Known rows, with every way that one mark hangs from another
z106(z302(z119(z927) z567)): -119 -78 56 267 -51 61 2 363 -102 70 -121 33 -32 -80 63 121 300 60 -387
 31 73 -21 -23 -111 71 -121 133 -53 -80 -273 -156 16 46 -143 50 -140 -3
 42 41 143 -109 -4 174 117 -197 26 -253 29 -204 -198 -16 15 175 23 -69
 -19 -198 -59 -114 1 0 129
z927(z567(z302(z119 z645))): -15 -75 22 -31 -127 -164 139 52 -46 -10 7 173 6 34 48 -14 4 163 -338 98
 -59 -176 97 -34 42 285 10 47 241 260 143 73 -56 273 97 -202 -9 -145 6
 27 -102 -51 25 -195 18 48 -43 164 -210 142 -38 -144 160 -34 -20 -28 181
 -211 -173 41 -170 -77
z119(z302(z567) z927): -7 34 100 10 -58 203 -60 79 32 -41 135 -96 102 24 51 139 -29 33 -51 3
 -16 73 -70 126 265 -158 43 -101 -98 -77 -240 -242 189 122 30 52 -16 95
 199 -43 -108 -109 163 30 -95 61 -121 152 -117 -212 -76 105 85 2 -116 1
 -158 10 77 -16 103 283
z645(z302(z106 z567(z831))): -38 70 -82 116 108 38 -215 9 -86 -63 -188 -13 -75 -272 -161 -84 -120 -79
 -110 -114 -166 -152 -173 90 -108 -102 -31 39 -57 93 -17 193 -206 -120
 86 -23 -75 219 -102 49 205 28 77 74 9 -77 190 -245 144 -119 51 68 47 74
 136 -35 169 -39 -228 102 88 -29
z302(z106 z119 z567(z927)): -102 -42 -56 92 153 -53 -96 83 -51 -124 -11 -102 -68 -261 71 138 134 5
 -156 57 28 -180 -189 62 -287 -25 -34 -87 -132 -67 -10 223 -212 -235 113
 -46 -181 164 36 -57 167 77 -11 68 14 -116 -9 -206 51 -92 57 15 9 -37 30
 106 105 31 -256 62 -7 57
z106(z302(z567(z927))): -87 107 61 35 110 -15 86 -34 -135 14 2 -94 -33 62 135 126 180 0 146 -8
 104 102 61 -15 -67 -72 65 -252 -165 -291 -136 -63 123 -257 5 72 127 110
 -9 38 141 101 -139 -26 -99 16 -70 -10 2 151 19 19 -55 57 -41 22 -194
 -160 111 -12 -31 -42
z534(z645(z302(z119 z567))): 168 418 212 74 13 65 -169 -5 -179 -294 -194 -45 -192 -272 180 14 124 110
 -278 303 -104 -331 -234 -17 -249 -85 21 104 -33 -130 -96 121 -189 -92
 -111 -130 -24 132 61 119 321 1 67 -24 -185 -264 57 -19 49 -185 32 2
 -201 99 59 -25 -76 -80 -176 -218 -160 106
z831(z106(z302(z119)) z567(z927)): -68 -88 -161 221 31 -154 208 57 100 181 -129 20 106 103 262 104 478 42
 175 80 233 232 69 -233 -160 196 229 -71 -54 -320 186 145 99 -147 79
 -147 206 -13 -150 80 -218 2 -95 132 -42 115 -268 -99 67 -79 162 24 -98
 -21 -69 -176 -178 24 -20 195 -55 -102
z567(z831(z106(z302(z645)) z119)): -38 -490 -356 -45 -165 -349 255 54 56 195 -91 154 86 106 -120 -67 175
 -184 272 -110 205 231 216 -289 229 198 -40 247 126 -89 243 94 92 86 96
 -110 373 -34 -228 61 -419 120 -9 12 8 338 -121 154 -45 156 257 -37 56
 -30 21 -137 -57 62 115 276 66 -375
z831(z106(z302)): -55 -27 -58 -47 -48 -135 287 34 46 196 -113 1 186 171 127 13 37 -40 216
 15 359 283 185 -108 91 56 116 8 97 -163 246 -170 94 -213 -117 -54 146
 -56 -123 56 -361 -22 -151 -9 -219 195 -93 91 -82 181 56 -51 -140 -3 -21
 51 -186 -59 185 15 -119 -186
z645(z302): 166 402 183 -86 -16 186 -41 -136 43 -149 -24 42 2 25 239 -46 -232 2 -1
 61 -53 -104 -98 67 -112 -255 13 37 38 69 -123 -100 52 -236 -165 14 -26
 -22 -22 9 112 -3 -49 -28 -102 -132 174 -3 0 107 -9 -104 -100 25 137 110
 -36 -156 191 -158 -141 -28
z119(z927): 109 272 90 2 -69 316 -14 49 -5 130 148 40 125 153 134 21 -234 -7 -154
 -90 117 50 38 53 152 -212 122 -37 -48 -93 -167 -224 153 -36 -145 47 -48
 -125 98 -19 -133 -121 4 90 -47 -7 -41 28 -110 -50 -93 -76 58 -39 6 89
 -138 -12 173 -131 -36 137
z106(z302(z119 z567 z645)): -55 -356 32 17 -91 -207 54 239 -62 -186 -105 32 -21 -47 78 146 321 -14
 -406 78 -32 -31 -43 -139 50 -105 59 -30 70 -52 -36 91 9 -168 116 -133
 35 122 -32 162 -100 107 38 -159 -210 -37 -101 135 -195 24 34 -79 101 13
 -83 45 -64 -192 -159 47 -153 -114
z302(z106 z567 z645): -54 -153 -13 -123 -20 -80 -143 171 -73 -146 25 -26 28 -94 -89 54 -78
 -166 -415 -138 -72 -62 -137 193 163 -216 49 -43 82 148 -57 -18 -40 -90
 57 7 -129 167 6 -18 -53 78 -73 -123 -80 -64 155 -20 -27 36 -31 -91 83
 -2 7 159 128 -92 -177 192 -46 -116
z645(z302(z119 z567)): 32 242 163 88 25 98 -101 11 -61 -312 -126 70 -131 -245 200 67 53 30 -291
 203 -165 -289 -286 8 -185 -200 -6 41 -49 29 -134 126 -56 -189 47 -131
 -59 218 56 85 189 -18 120 -18 -162 -172 36 -92 -37 -159 100 -31 -27 34
 46 47 -19 -192 -162 -109 -130 102
z534(z645(z302(z106))): 139 519 94 -38 42 81 -138 -36 -58 -43 -145 -191 -86 -133 113 -113 -174
 18 -134 4 29 -202 -87 67 -227 -164 12 167 133 16 -5 15 -229 -225 -369
 -34 -186 -97 -81 57 222 72 -119 29 -48 -190 249 -9 181 83 -91 -100 -233
 71 241 99 70 114 81 -149 -97 -63
z927(z119(z302(z645)) z567(z831)): -63 -468 43 -122 -51 -96 92 -234 96 68 28 -111 0 289 -304 -107 -174 118
 488 -29 -142 281 397 -39 127 296 -146 -17 118 171 -6 -174 182 298 8 61
 67 -202 38 -71 -9 31 5 -144 193 32 -73 199 -1 249 -201 70 139 15 -110
 -64 113 144 289 -137 146 -39
z567(z302 z831): 49 40 19 -39 62 -16 121 -84 7 131 20 212 94 32 -124 -124 -119 2 108 11 4
 18 44 -38 125 210 -114 -31 -32 122 313 -13 -34 229 123 104 70 -100 -19
 32 -26 -183 -1 -105 56 52 54 -77 -43 17 42 60 -19 21 -79 -166 56 -133
 -110 -64 -47 71
z534(z645): 191 421 195 -140 0 83 3 -114 -61 -43 28 -92 76 82 189 -45 -143 68 85 143
 156 10 46 -44 -41 -40 -31 26 18 -191 111 -222 -36 -71 -275 42 -11 -178
 45 49 51 -68 -132 -53 -70 -187 95 140 18 72 -132 -49 -271 34 -6 29 -125
 67 224 -329 -186 124
z534(z645(z302(z567(z831(z106))))): 125 339 -91 51 11 -59 -84 -211 -180 33 -215 69 -116 -189 -31 -156 -6 -19
 158 163 -8 -39 -52 1 -59 197 81 172 -19 -161 139 71 -121 109 -5 -56 231
 230 -57 107 68 -16 42 -12 -107 -37 92 -113 241 -207 179 102 -280 116 36
 -191 -20 -22 -180 -25 44 -77
z567(z302 z831(z106 z119) z927): -51 -38 -337 0 47 -203 288 -193 27 339 118 199 -33 -3 -154 -123 96 -132
 522 -28 191 56 68 -100 75 383 -84 125 -112 -12 349 181 -1 374 209 46
 348 31 -92 -128 -138 -64 -16 83 180 340 -81 -90 119 28 401 73 -80 -61
 -7 -201 -15 -31 -18 246 120 -142
z119(z302): 72 -39 143 -169 -26 59 84 -150 160 -136 83 -127 177 140 160 89 -145 84
 308 107 78 116 6 -9 63 -45 -113 -23 44 53 41 -261 105 -51 -121 29 -69
 -122 93 -45 -126 -89 13 -132 -60 2 -32 245 -102 71 -118 53 -77 5 -68 94
 -115 31 276 -193 -91 146
z534(z645(z302(z567(z831)))): 170 421 75 86 60 76 -181 -185 -201 -115 -163 21 -139 -180 -7 -148 -19 26
 17 139 -142 -141 -86 -14 -91 15 -7 73 -98 -161 -32 67 -121 36 -66 -6
 116 102 21 130 316 -11 62 -42 -23 -185 150 -61 189 -197 45 124 -194 160
 57 -151 -23 -43 -95 -201 15 112
z534(z645(z302)): 257 651 236 -105 -17 163 -89 -161 -62 -152 -77 -56 -80 4 221 -108 -146
 51 -22 130 -1 -140 -63 -4 -171 -176 28 124 67 -77 -90 -107 -64 -129
 -335 7 -9 -77 -20 104 209 -10 -105 -39 -115 -195 175 78 126 66 -78 -67
 -297 90 139 57 -101 -15 196 -291 -173 -15
z534(z645(z302(z119))): 231 462 205 5 -15 77 -86 -108 -58 -227 -180 -18 -143 -124 290 -61 24 157
 -171 287 -38 -266 -114 -145 -322 -67 -16 216 75 -80 3 101 -183 -169
 -253 -108 -90 -113 -22 138 227 2 8 6 -101 -240 75 51 46 -62 -43 -62
 -230 43 107 32 -34 35 33 -306 -223 81
z567(z831(z119(z927))): 45 67 -160 101 -89 177 -14 65 21 226 118 134 99 46 -111 -85 -91 -108 132
 -174 91 44 43 -149 170 -55 -63 161 -149 -144 -70 -17 100 167 18 -7 171
 -153 30 -13 -119 -97 169 250 159 148 -142 65 -25 -144 96 30 202 -55 63
 -110 -91 169 140 8 167 131
z119(z927(z567(z831(z106(z302))))): -134 -46 -309 233 -108 -38 148 36 -89 573 -197 20 162 176 -86 -127 -20
 112 206 -155 303 324 514 -124 146 448 183 58 103 -290 121 -75 109 104
 -18 -193 303 -231 -125 68 -361 -58 33 151 15 319 -296 44 -12 -7 -30 29
 149 1 23 -212 -50 130 92 140 152 -141
z302(z106): -38 78 20 -79 36 17 -13 67 77 40 -1 -106 150 -24 56 0 -221 -58 -61 -144
 158 -1 -46 83 -41 -112 -47 -19 44 80 122 -70 -101 -240 -133 -7 -176
 -119 -37 -39 -90 -22 -109 28 -21 -52 118 -32 -23 120 -95 -80 -53 -36 78
 188 50 81 68 -44 -108 -28

Rows
43 -218 91 -59 -87 -120 -39 118 -60 -328 30 103 -27 -115 111 118 103 -44
 -468 200 -90 -138 -187 -11 62 -122 36 3 8 77 -39 48 25 -52 153 -108 -53
 188 83 80 -41 3 65 -174 -132 -115 6 51 -162 -106 54 -79 85 -29 -94 71
 29 -189 -247 19 -162 5 : z302(z119 z567 z645)
82 -123 54 34 -94 -91 59 238 83 -101 62 288 124 96 57 34 285 -25 -461 37
 -172 -101 -155 -82 112 5 74 3 94 211 153 122 68 220 221 -88 18 2 -53
 108 -119 -136 39 -118 4 -21 -23 22 -123 -113 73 -63 48 2 -131 -176 65
 -159 -307 182 -166 11 : z831(z567(z302(z119 z645)))
-61 -39 -19 7 -65 115 -97 119 140 85 77 -187 167 53 9 69 -166 26 -28
 -192 78 58 -39 95 113 -146 -22 14 95 80 -98 -158 -2 -29 -155 2 -233
 -151 44 -85 -182 -45 86 147 21 97 -33 105 -72 -66 -178 22 90 -37 67 106
 -4 236 146 59 93 136 : z119(z302(z106) z927)
-159 -349 -57 -44 224 -71 49 -231 173 132 74 -246 -53 126 -303 -60 -56
 14 748 -108 -41 281 188 5 -171 176 -194 -107 -92 76 84 5 -31 29 -33 220
 -100 -147 -44 -179 176 82 -76 84 281 -5 -1 -137 192 162 -134 174 -23
 -39 -20 -12 97 308 248 -61 242 58 : z567(z831 z927(z119(z302(z106))))
-15 -34 184 -22 146 160 57 -176 189 34 181 -170 22 333 -3 71 115 41 611
 -27 -118 349 85 9 -7 -65 -19 -239 -196 -94 -111 -203 312 88 -85 211 56
 -49 73 -139 144 -16 -119 88 196 -65 -94 -43 143 55 -103 139 -103 13
 -170 -92 -194 199 418 -115 102 149 : z831(z567(z927(z119(z302))))
-24 -250 -103 48 -81 -240 104 -9 -86 54 -66 217 10 -15 -115 -110 29 152
 -205 76 -94 -140 198 -108 2 471 -103 64 172 260 244 168 -103 382 237
 -163 76 -157 -47 77 -87 -81 97 -183 138 88 -75 73 -115 55 8 -36 174 -9
 -79 -172 275 -145 -296 48 -53 -54 : z927(z567(z302(z119 z645) z831))
-117 -47 199 -106 14 59 185 -212 121 122 28 -263 -4 288 -86 -9 -203 191
 551 29 64 254 325 32 8 162 -122 -109 52 19 -22 -343 192 176 -195 49 0
 -223 143 -141 48 -16 -45 -54 50 -6 -117 195 -67 277 -255 49 38 -1 -79
 78 -77 141 509 -316 45 64 : z927(z119(z302) z567)
138 -182 60 -140 -228 122 -39 12 129 -99 223 -7 128 227 111 63 -135 -8
 -146 -90 -89 104 26 81 315 -199 36 -2 164 150 -258 -228 216 95 -77 19
 -63 -111 87 -39 -219 -45 79 -64 17 83 -27 297 -153 -20 -127 -57 141 -47
 -48 56 -58 22 182 37 -8 76 : z119(z302(z645) z927)
4 145 24 56 26 16 -113 88 92 -157 -175 -61 -49 -218 131 2 -57 32 -298 79
 -49 -297 -226 -2 -321 -175 -47 159 102 162 15 195 -278 -321 -124 -152
 -278 -43 -108 19 102 33 37 72 -77 -120 119 -116 17 -30 1 -110 -17 -53
 204 155 178 38 -98 -23 -131 -18 : z645(z302(z106 z119))
7 -258 -69 -109 -167 63 -85 146 145 -17 164 -79 123 121 -24 58 -125 -48
 -258 -241 -28 53 2 109 218 -193 29 39 225 234 -187 -135 44 29 -86 -10
 -225 -131 20 -71 -272 25 54 13 53 106 26 193 -86 -16 -157 -58 146 -96
 47 129 104 191 72 228 82 1 : z119(z302(z106 z645) z927)
-34 -215 -74 -75 11 -202 48 112 44 -89 82 104 -105 -93 1 15 140 -28 -302
 -24 -69 -234 -102 39 -148 73 -6 -11 145 295 108 273 -210 24 141 20 -214
 -29 -75 -71 -8 80 -85 -95 107 26 104 -99 -24 124 46 -123 22 -91 41 57
 267 -79 -282 236 -83 -156 : z567(z302(z106 z119 z645) z927)
-72 170 -39 266 -21 177 -238 306 -58 -61 -151 -5 -181 -368 37 43 55 -9
 -590 -40 -156 -335 -299 131 -165 -265 121 85 -9 56 -261 235 -188 -149
 10 -154 -244 186 -2 26 130 21 193 226 -87 -69 20 -183 -20 -301 22 -58
 152 -28 159 81 91 -3 -278 124 49 91 : z645(z302(z106 z119(z927) z567))
48 481 92 26 58 75 -232 32 -168 -121 -157 -152 -154 -255 10 -62 -71 -24
 -261 -3 -68 -246 -214 145 -168 -206 27 84 45 -49 -81 59 -246 -159 -207
 -12 -141 139 -23 60 284 62 -32 25 -140 -185 219 -73 178 -42 -36 -31
 -216 123 169 62 22 26 -70 -35 -39 2 : z534(z645(z302(z106 z567)))
-37 -207 72 -100 -98 -145 71 164 -106 -92 -38 27 21 100 29 99 131 -101
 -286 -55 0 94 9 -20 217 -190 87 -98 62 -75 -83 -88 162 -184 61 -11 82
 150 -27 125 -101 96 -44 -165 -213 1 9 172 -131 163 9 -75 46 59 -53 53
 -108 -229 3 80 -83 -155 : z106(z302(z567 z645))
-43 -80 -91 -55 139 -15 186 -295 71 269 72 54 -76 199 -159 -136 -107 -59
 745 16 98 348 276 -11 -62 260 67 -44 -164 -68 231 -55 122 75 16 209 179
 0 -48 -149 -12 14 -196 69 143 77 -43 -295 205 109 117 69 -145 -73 -118
 -56 -34 98 196 -78 140 -132 : z567(z831(z106) z927(z119))
-136 242 113 -10 210 130 -106 -55 -62 40 -16 -143 -355 -119 -173 -34 -64
 -92 125 -112 -195 -56 -85 239 -237 -309 65 -143 -147 59 -260 88 -2 -181
 -87 193 -152 269 -10 -176 485 212 -140 135 43 -163 203 -349 235 149 1
 -10 -23 -18 135 128 44 -12 110 -13 138 -119 : z645(z302(z106 z567(z927(z119))))
-41 -371 215 -221 -39 -13 39 -36 86 -200 123 -88 -75 162 -211 92 -12 -66
 155 60 -208 172 15 106 276 -168 -51 -86 4 154 -118 -251 277 130 28 165
 -23 189 149 -105 39 72 -8 -184 -61 -50 19 154 -68 109 -94 37 28 -19
 -200 97 -101 -69 224 -57 57 -14 : z927(z119(z302(z567 z645)))
-166 -87 -64 0 254 -51 113 -39 31 332 55 19 -138 44 -425 -159 -53 -39
 390 -169 -48 115 160 63 -100 207 -114 -95 -120 185 275 99 -85 186 57
 299 -50 -53 -90 -149 217 -2 -160 52 246 40 112 -332 185 208 -28 75 -25
 -34 -23 -78 160 120 -7 11 189 -71 : z567(z302(z106) z831 z927(z119))
-1 -43 166 -179 43 34 5 -89 -72 -101 209 14 -233 173 -107 32 -18 -121
 131 -25 -183 138 75 180 74 -211 78 -215 -149 24 -234 -114 262 26 48 257
 40 243 102 -111 234 150 -154 -96 58 -141 110 -123 56 196 -12 -39 -15
 -36 -119 117 -40 -149 138 -54 44 -85 : z302(z567(z927(z119)) z645)
-18 -20 -123 -1 17 -62 171 -11 24 185 73 188 68 -24 -241 -122 -11 -94
 262 -60 33 -55 16 -144 137 169 -233 131 -95 44 305 70 4 325 111 49 221
 -90 -41 -34 -60 -135 82 11 124 172 -19 47 -36 41 192 49 43 -2 4 -174
 -25 -26 7 55 35 13 : z567(z302 z831(z119))
12 -189 -176 -35 50 -72 78 -341 139 -37 133 -100 62 76 19 25 62 19 740
 36 81 107 56 -185 -67 193 -301 66 -154 -92 -15 59 78 142 72 47 220 -142
 45 -139 68 33 83 89 260 151 -130 185 72 42 113 183 16 -49 21 -121 -118
 188 295 0 149 119 : z567(z831(z119(z302)) z927)
-43 99 -288 145 -98 92 78 -59 -55 470 -33 123 156 118 -37 -146 -218 82
 181 -108 232 193 339 9 145 391 172 41 62 -140 100 -96 84 255 21 -136
 216 -174 -8 -21 -323 -138 91 136 78 251 -192 -43 24 -123 3 23 150 -35
 -10 -146 27 106 28 65 142 4 : z119(z927(z567(z831(z106))))
1 -365 -33 -212 -91 -117 -16 10 195 -188 76 -161 159 90 40 62 -122 -45
 -47 -95 11 61 -68 72 101 -126 -94 16 237 286 14 -98 -12 -72 -88 1 -210
 -98 -25 -62 -163 49 -20 -150 15 39 118 207 -68 134 -123 -63 31 -40 38
 176 146 107 98 131 -26 -72 : z119(z302(z106 z645))
-1 94 44 156 -38 162 -126 259 -92 -45 25 86 2 -132 92 125 88 49 -406 68
 -22 -130 -144 23 85 -133 116 -22 -129 -124 -174 5 36 -29 98 -99 -61 89
 173 51 -22 -104 174 104 -131 -48 -154 -56 -179 -342 14 20 122 -36 -85
 26 -109 -38 -211 -40 -18 248 : z302(z119(z927) z567)
-18 28 98 -97 85 43 12 -233 34 -177 151 -186 17 36 163 162 51 55 386 98
 -20 66 -72 128 -14 -40 -74 -210 -146 -94 -182 -92 125 -15 58 129 31 114
 163 -117 141 -1 4 -88 -12 -6 -44 82 9 -34 -15 133 -83 15 -93 43 -128
 -63 158 -38 20 172 : z119(z302(z567(z927)))
-92 -87 -65 109 160 -90 36 -102 -140 70 -75 -1 -4 45 -61 23 213 15 286
 -19 43 142 140 -77 -84 119 13 -193 -240 -318 -41 79 54 -139 137 91 220
 88 -21 83 135 69 -55 -11 31 46 -92 -91 78 37 36 153 7 96 -67 -142 -90
 -82 -1 -8 109 -20 : z106(z302(z567(z831 z927)))
-38 -217 -203 -90 53 -199 24 -61 -29 97 126 139 -23 -3 -215 -112 -5 -110
 -39 -185 -83 -40 60 85 1 197 -49 -56 75 323 151 210 -146 165 172 147
 -56 -15 -138 -49 16 40 -111 -107 239 91 185 -153 110 124 53 -26 40 -30
 38 -85 326 -65 -243 291 94 -174 : z567(z302(z106 z645) z831 z927)
-34 13 -50 143 -34 138 -87 312 63 126 2 -8 73 -116 63 31 -44 31 -402
 -115 87 -111 -98 -3 -85 -115 49 71 47 20 -22 45 -152 -151 -68 -120 -248
 -158 -12 7 -160 -54 83 202 1 -10 -62 -74 -104 -186 -84 -88 134 -105 76
 108 59 189 -122 25 -15 116 : z302(z106 z119(z927))
-55 -221 -116 87 -126 35 -205 417 -56 -67 27 64 -16 -204 -69 84 48 -106
 -764 -96 -109 -211 -206 87 113 -219 145 63 64 107 -186 165 -91 -18 117
 -121 -225 129 40 42 -132 38 157 70 -45 -28 -33 -59 -116 -252 -13 -105
 239 -89 8 110 135 23 -376 255 43 42 : z302(z106 z119(z927) z567 z645)
32 -306 -85 17 32 -153 -129 -100 -119 -238 41 139 -45 -99 19 40 206 -11
 -109 147 -170 -96 -73 -63 -110 174 -21 -55 -126 0 -98 263 -55 43 335 0
 82 164 42 39 110 69 77 -104 108 -84 -32 -123 24 -162 123 49 76 2 -119
 -85 126 -135 -359 75 12 9 : z302(z119 z567(z831 z927) z645)
